Every row comes from one small tree of marks. The marks that hang from a mark follow it in brackets, in the order of their numbers. Every link used is in the known rows. Which tree was each row made from?
Known rows:
J337[J345]: -4  -1  -16  -8  -3  -10  2  1  -3  7  -1  2  0  4  1  1  -16  3  5  3  6  -4  -3  -7  -1  24  -4  -1  -6  3  -4  0  0  0  1  -1  53  -3  0  15  8  0  10  -9  1  -8  5  0  1  3
J416[J558 J775[J551[J432]]]: -8  -3  5  -6  -16  20  12  1  2  2  -12  7  0  0  14  4  1  2  6  4  1  -6  5  -17  -2  -3  -12  0  -4  -4  2  0  7  3  2  -10  4  7  -8  3  -6  7  12  5  -4  -3  -3  -8  3  1
J432[J551[J558 J775[J476[J28]]]]: 20  11  11  4  -4  9  -2  0  -2  -7  7  -6  -4  -4  3  3  13  3  9  -12  -7  12  0  7  -2  -24  -1  9  1  0  0  8  -6  -5  0  3  -41  -4  -3  -1  -11  -5  -18  -2  1  14  11  2  -1  6
J775[J551]: -12  0  -12  -2  -4  6  4  1  1  3  0  -1  -2  1  11  5  -17  5  9  5  -9  -6  -5  -9  2  6  -4  1  1  1  -3  -1  -1  2  -3  0  17  2  0  6  8  3  -6  -2  -2  -2  -4  3  5  -1
J432[J551[J775]]: -3  3  -6  -6  -2  9  -5  3  -2  -3  10  -4  -1  -1  16  2  -9  3  6  2  -13  6  -2  4  2  6  -9  5  2  0  -4  4  1  -1  0  0  27  1  -4  4  5  1  -6  -2  1  4  9  1  2  12
J775[J416 J476[J28]]: 4  2  1  7  3  0  4  -3  -2  4  -11  0  -1  -6  -2  -2  0  2  -3  2  -1  1  0  -2  -2  2  10  3  -2  1  1  4  -4  -1  -7  5  -37  -7  0  -2  -6  -11  -7  -11  0  7  3  4  -1  -4
J416[J558 J775]: -5  -6  1  -9  -14  9  2  -1  -6  4  -12  -2  3  0  10  3  -5  1  2  3  3  -8  10  -23  -2  3  -4  -1  -11  -3  0  8  4  5  -1  -13  12  2  -7  10  -2  -2  18  0  -6  -9  1  -9  0  3
J551[J432 J558 J775[J416 J476]]: 5  6  21  8  12  -1  4  0  5  -4  -12  -5  1  0  0  -4  18  -4  6  -3  3  8  1  18  -2  -34  -4  4  1  1  6  -8  0  -9  3  0  -27  3  2  -9  -13  -2  -9  7  8  11  -1  1  3  2
J558[J416[J775[J476]]]: -6  1  8  2  9  -1  -3  -2  -4  -1  -4  2  0  -5  -1  -2  6  2  1  4  4  3  11  -5  1  -7  3  0  -9  -3  -1  -1  2  7  -3  -8  -5  -2  5  1  -2  -4  -3  -3  -8  -3  11  -2  -3  -11
J827[J236]: -4  3  -7  -2  2  -5  2  2  -5  5  -10  -7  -1  2  -3  -2  -16  2  14  2  -5  2  -6  -2  2  18  -4  -2  2  3  0  -1  6  1  -4  0  26  -1  2  2  6  -3  1  -5  3  4  -2  -2  3  5
J337[J416]: -7  -7  -15  0  -1  -6  -2  2  -2  6  -10  3  2  -2  0  0  -9  1  -3  7  9  -5  0  -9  3  16  -1  -3  2  1  -1  -1  4  0  -5  -4  48  0  -1  8  1  4  4  -6  1  -1  6  -4  0  0
J558[J416]: -8  -1  -6  -1  8  -4  -1  -1  -2  1  -4  0  1  -3  -2  1  -10  0  4  7  1  -4  3  0  5  12  -5  -2  0  2  -3  -3  -1  4  -4  -2  20  -2  7  13  4  0  1  -4  -2  -4  9  -2  3  -6
J345[J337[J416] J827]: 1  -7  -8  -1  6  -7  -6  1  1  3  7  8  -1  5  -3  -2  -6  -2  -17  0  -10  -3  1  -1  0  21  5  -7  2  -1  2  1  -2  0  1  1  0  -2  1  -4  -1  3  0  4  -5  -7  -13  1  -2  -6
J236[J827]: -12  0  -4  -11  -3  3  -5  0  -4  12  -8  -2  -1  6  18  4  -15  2  4  8  -3  -4  5  -11  6  9  -4  -1  -9  0  -3  4  5  2  -5  -11  28  -2  -6  15  3  -9  4  -7  -1  -7  2  6  3  5
J432[J551]: -7  -1  -12  -6  -5  8  -6  4  -4  3  -2  -4  -2  0  12  5  -18  3  7  0  -7  -2  -3  1  5  26  -7  4  -2  2  -6  6  1  5  -2  -1  32  -1  -5  5  5  -3  -2  -6  -1  -1  7  -1  4  8
J345[J337[J416] J344 J827[J236]]: 13  -1  2  1  6  -10  -10  3  -1  0  15  7  -1  6  -23  -8  1  -6  -16  -8  -18  3  -5  17  0  28  14  -14  8  0  4  2  -2  0  2  8  -19  0  2  -16  4  0  0  9  -3  -1  -21  4  -5  -2
J432[J551[J775[J416]]]: -5  2  -4  0  5  9  -5  2  -1  -6  14  -4  1  -5  8  0  -1  2  -5  5  -11  4  1  6  2  4  -4  5  5  0  -2  2  1  -1  0  2  9  1  -1  -6  1  -3  -4  0  4  8  10  5  2  8
J775[J476[J28] J551]: 3  4  -3  4  -6  6  9  -2  0  4  -3  3  -6  -5  9  3  -5  6  10  -3  -7  0  -6  -10  -1  -4  6  5  2  0  -1  4  -6  1  -6  5  -27  -5  -2  1  0  -3  -17  -9  -4  7  -3  7  0  -4
J432[J551[J558[J416]]]: 2  2  -2  2  8  4  -8  3  1  -8  4  -7  1  -4  -7  7  0  1  -3  -3  -1  1  5  15  9  4  -7  3  -1  2  -6  0  0  5  0  -1  -6  -1  3  4  -4  1  -3  3  -1  3  17  -1  4  -4
J432[J551[J558 J775[J476]]]: 9  6  9  2  3  6  -7  2  0  -8  7  -14  -1  -1  8  3  8  2  11  -10  -5  11  1  11  0  -24  -3  8  -2  1  -1  3  -2  -3  2  0  -19  1  0  -3  -4  -5  -15  4  0  10  8  3  0  8
J337[J345[J344 J827] J416[J558]]: 13  -9  -8  -5  -10  -13  -4  -1  0  -3  11  6  4  6  -19  -2  7  -9  -20  -8  8  -7  1  4  -2  15  15  -5  4  0  -2  5  -6  -2  4  6  7  -1  -4  -3  12  0  22  5  -1  -13  -16  -5  -9  4
J416[J558]: -5  -5  -7  -8  -10  6  2  -1  -3  7  -16  -6  2  2  11  5  -12  -1  5  0  4  -9  1  -16  0  11  -1  1  -3  1  0  7  1  3  -3  -5  12  2  -3  13  4  -5  12  -2  -2  -6  -5  -5  1  5
J775[J416 J551]: -13  -1  -7  4  5  4  3  0  3  0  4  -2  2  -3  2  2  -9  4  -4  9  -9  -7  -3  -6  1  9  3  1  3  1  -2  -5  1  1  -2  2  -7  1  1  -4  4  1  -3  0  1  3  -3  8  4  -5
J551[J558]: 1  1  0  -2  0  -1  -2  1  -1  2  -11  -9  1  5  0  5  -10  0  12  -1  1  -5  -1  -2  3  -3  -6  -1  -4  3  -1  -1  -1  -1  -3  -5  14  1  0  11  -3  1  2  1  1  -1  0  -3  3  1
J416[J558[J551[J432 J775[J476]]]]: 0  0  12  -2  -11  6  4  -4  4  2  -5  1  -3  0  19  2  11  -2  10  -6  14  5  -5  -2  -3  -25  -6  4  0  -2  7  3  0  0  5  4  -29  4  0  -3  -6  4  -9  2  1  2  -2  -5  0  2
J416[J775[J551]]: -13  0  -3  -2  -5  10  4  2  -2  -1  5  4  0  -1  10  3  -10  7  7  8  -10  -4  2  -15  -1  2  -6  0  -4  -3  -3  -1  2  4  -2  -10  20  3  -4  3  1  8  1  0  -5  -4  2  0  2  -4
J337[J345[J344 J827[J236]]]: 10  6  0  -4  4  -18  -5  2  -3  -1  16  2  -2  10  -22  -7  -3  -6  -1  -11  -12  2  -9  22  -1  20  11  -7  4  5  -3  1  -6  -1  3  11  3  -2  2  -6  16  -4  8  2  2  -6  -16  3  -6  6
J337[J345 J416]: -1  -6  -22  -3  -4  -14  1  2  -1  5  1  6  2  1  -8  -2  -8  1  -6  7  18  -5  0  -8  0  24  0  -3  -1  2  -3  -2  4  -1  -1  -1  62  -3  0  9  5  5  12  -8  3  -6  10  -4  -2  2

Which tree is each row?
-6  6  13  6  4  0  1  -3  5  -1  5  4  -1  -4  9  -4  9  0  1  2  7  7  -6  15  -1  -17  -4  3  3  0  6  -7  -1  -3  4  8  -26  2  3  -14  -9  3  -18  0  6  7  4  3  1  -3 -> J558[J551[J432 J775[J416 J476]]]
11  4  6  1  -14  7  2  -7  0  -1  8  2  -3  -5  13  3  12  2  2  -6  9  5  -4  -15  -6  -26  3  6  2  -3  4  10  -8  0  0  6  -56  -3  0  -1  -7  -1  -11  -6  -3  4  3  1  -4  -1 -> J416[J558[J551[J775[J476[J28]]]]]
4  7  6  -2  4  -9  -8  2  -3  -1  6  -3  -3  8  -15  -6  -5  -6  2  -10  -21  3  -9  22  1  13  9  -7  6  3  0  2  -5  0  0  9  -13  1  1  -6  12  -5  -1  5  1  -2  -21  0  -5  5 -> J345[J344 J827[J236]]
9  6  9  13  4  6  7  -4  6  -5  2  -4  0  -7  -8  3  12  3  -1  -3  -4  -1  -1  -1  -2  -22  9  6  3  -1  2  -1  -7  -2  -4  4  -71  -5  1  -9  -11  -4  -17  0  1  13  -1  9  1  -9 -> J775[J416 J476[J28] J551[J558]]
2  -2  15  2  1  6  6  -3  3  1  -18  -3  1  -3  10  -4  14  -4  1  -2  7  5  4  0  -4  -22  0  4  2  -1  7  1  4  -5  2  1  -24  4  -1  -8  -5  -8  1  4  6  6  -4  2  0  5 -> J551[J432 J775[J416[J558] J476]]
-2  4  11  4  8  1  6  -1  3  2  -12  -1  -1  -2  6  -7  9  -3  5  3  0  8  0  12  -2  -17  -2  4  2  1  5  -5  2  -7  1  2  -5  2  2  -7  -6  -5  -9  0  7  9  -1  5  2  3 -> J551[J432 J775[J416 J476]]
11  4  8  -4  6  -4  -10  1  -3  1  11  2  -4  10  -14  -6  -10  -6  -5  -11  -29  3  -7  21  -1  26  11  -11  5  2  2  4  -8  1  3  7  -34  -1  3  -9  8  -8  -3  8  -4  -4  -26  7  -3  2 -> J345[J337 J344 J827[J236]]
1  -5  -9  -2  1  -16  -3  2  -3  -2  10  11  3  3  -13  -5  9  0  -18  5  8  0  8  -7  -3  5  4  -5  -4  -3  -3  -2  4  -1  4  -4  38  -4  -3  -3  1  7  17  -1  -2  -12  3  -8  -7  -2 -> J337[J345[J827] J416[J775]]
14  1  -7  0  2  -23  -6  3  -1  -3  18  6  1  6  -31  -10  6  -6  -12  -8  0  3  -6  20  -1  20  11  -10  9  3  -1  -2  0  -3  2  11  20  -2  1  -11  13  0  10  2  4  -4  -9  0  -8  4 -> J337[J345[J344 J827[J236]] J416]
-2  -4  -11  5  -2  -5  5  1  1  -2  13  10  2  -5  -4  -4  11  6  -9  6  17  0  6  -14  -4  -1  5  1  -4  -4  -2  -4  6  1  1  -4  21  -2  -1  -9  1  6  2  -4  -4  -3  9  2  -5  -7 -> J337[J345 J416[J775[J476 J551]]]
-2  -5  -1  -2  -1  6  0  -3  0  -2  0  -8  5  -2  4  0  5  -2  -8  6  1  -1  5  -10  -2  -11  3  2  5  -2  3  3  0  -3  0  -2  -9  3  0  0  2  -4  11  3  3  3  -2  2  1  4 -> J551[J775[J416[J558]]]
-9  -7  -4  1  -7  5  -3  -5  2  2  1  -3  5  -2  3  6  -4  1  -11  3  12  -9  -1  -9  2  7  3  1  -1  -1  1  3  -1  7  0  2  -29  1  1  -4  -2  1  5  0  0  -5  1  -1  3  -5 -> J775[J416[J558[J551]]]
1  -7  -17  -1  5  -20  -3  2  1  0  8  6  1  5  -13  -3  0  -2  -17  -1  5  -2  -1  -1  -1  13  6  -3  2  1  -3  -3  0  -3  2  4  45  -5  0  1  6  3  11  -3  1  -9  -3  -4  -4  0 -> J337[J345[J827] J416]
6  1  -3  -7  -1  -15  -7  1  -2  -1  15  6  -2  11  -10  -3  -8  -6  -7  -8  -9  -4  -7  18  -1  19  11  -6  2  4  -6  3  -12  -2  4  8  17  -2  -1  4  14  -3  9  1  -1  -14  -17  2  -4  4 -> J337[J345[J344 J827]]
2  4  8  5  9  -1  -2  0  2  -8  4  -9  5  0  -6  -1  7  -1  -3  5  -3  3  2  6  -1  -22  -2  1  4  0  2  -5  -2  -8  0  -3  -11  2  3  0  -6  2  1  6  6  5  3  4  2  1 -> J551[J558 J775[J416]]
-7  3  12  5  7  9  9  0  4  -2  -3  9  -3  -7  3  -1  12  2  5  3  1  4  7  3  1  -12  -6  1  -5  -4  0  -8  5  5  1  -3  -12  3  3  -5  -6  7  -10  2  -5  2  6  1  2  -12 -> J558[J416[J775[J476 J551[J432]]]]
-2  3  6  7  3  2  2  -1  5  -1  -2  -9  -1  0  5  5  0  4  14  -6  -1  -1  -4  -1  0  -22  3  5  -2  1  0  -2  -3  0  -3  -1  -28  1  2  -3  -1  0  -16  4  -2  4  -6  6  2  -5 -> J775[J476 J551[J558]]
-5  -5  5  4  -3  13  11  -2  6  4  -18  -2  1  -4  9  2  8  0  -1  -1  3  -4  1  -3  0  -7  3  6  1  -1  4  -1  4  2  1  5  -40  3  -1  -12  -2  -5  -2  4  2  6  -10  3  2  -2 -> J775[J416[J558] J476 J551[J432]]
9  8  21  6  14  -1  3  -1  5  -6  -8  -1  -2  -2  -4  -2  19  -4  12  -5  4  11  2  18  1  -38  -7  2  1  0  4  -10  0  -6  3  0  -22  2  8  2  -11  2  -11  6  4  7  7  0  2  -4 -> J551[J432 J558[J416] J775[J476]]
-4  -10  -6  -4  -12  5  1  0  -4  2  -11  1  7  -4  -1  1  4  1  -10  7  17  -8  13  -26  -1  6  -1  -3  -5  -5  1  6  9  4  -1  -15  23  3  -7  5  -5  3  21  -1  -4  -7  8  -11  -2  0 -> J337[J416[J558 J775]]
3  -12  -22  -5  -11  -8  2  0  -2  5  -7  2  5  0  -6  1  -1  0  -9  4  26  -9  2  -20  -2  17  1  -1  -1  0  0  2  6  1  0  -2  44  -2  -3  10  4  1  24  -4  1  -8  5  -7  -2  4 -> J337[J345 J416[J558]]
2  5  14  10  11  3  6  0  9  -3  -8  -1  -2  -4  -4  3  11  0  11  -6  4  3  -1  13  4  -22  -6  2  1  0  1  -11  0  0  1  4  -35  1  7  -3  -8  6  -16  7  1  7  2  2  4  -10 -> J775[J476 J551[J432 J558[J416]]]
0  3  10  2  9  0  -3  0  -2  -8  -2  -1  4  -2  -11  3  8  1  0  5  5  0  13  -1  3  -12  -6  -4  -8  -3  -2  -5  2  3  0  -13  -2  1  4  9  -9  7  7  4  -4  -5  15  -5  3  -11 -> J551[J558[J416[J775]]]
-7  6  3  -3  -6  3  4  0  3  0  4  9  -4  2  16  1  -5  1  12  3  3  4  -10  8  1  -7  -18  -2  4  0  2  -5  1  -3  4  2  17  4  0  4  -6  15  -9  -1  4  0  5  -5  4  1 -> J558[J551[J432 J775]]
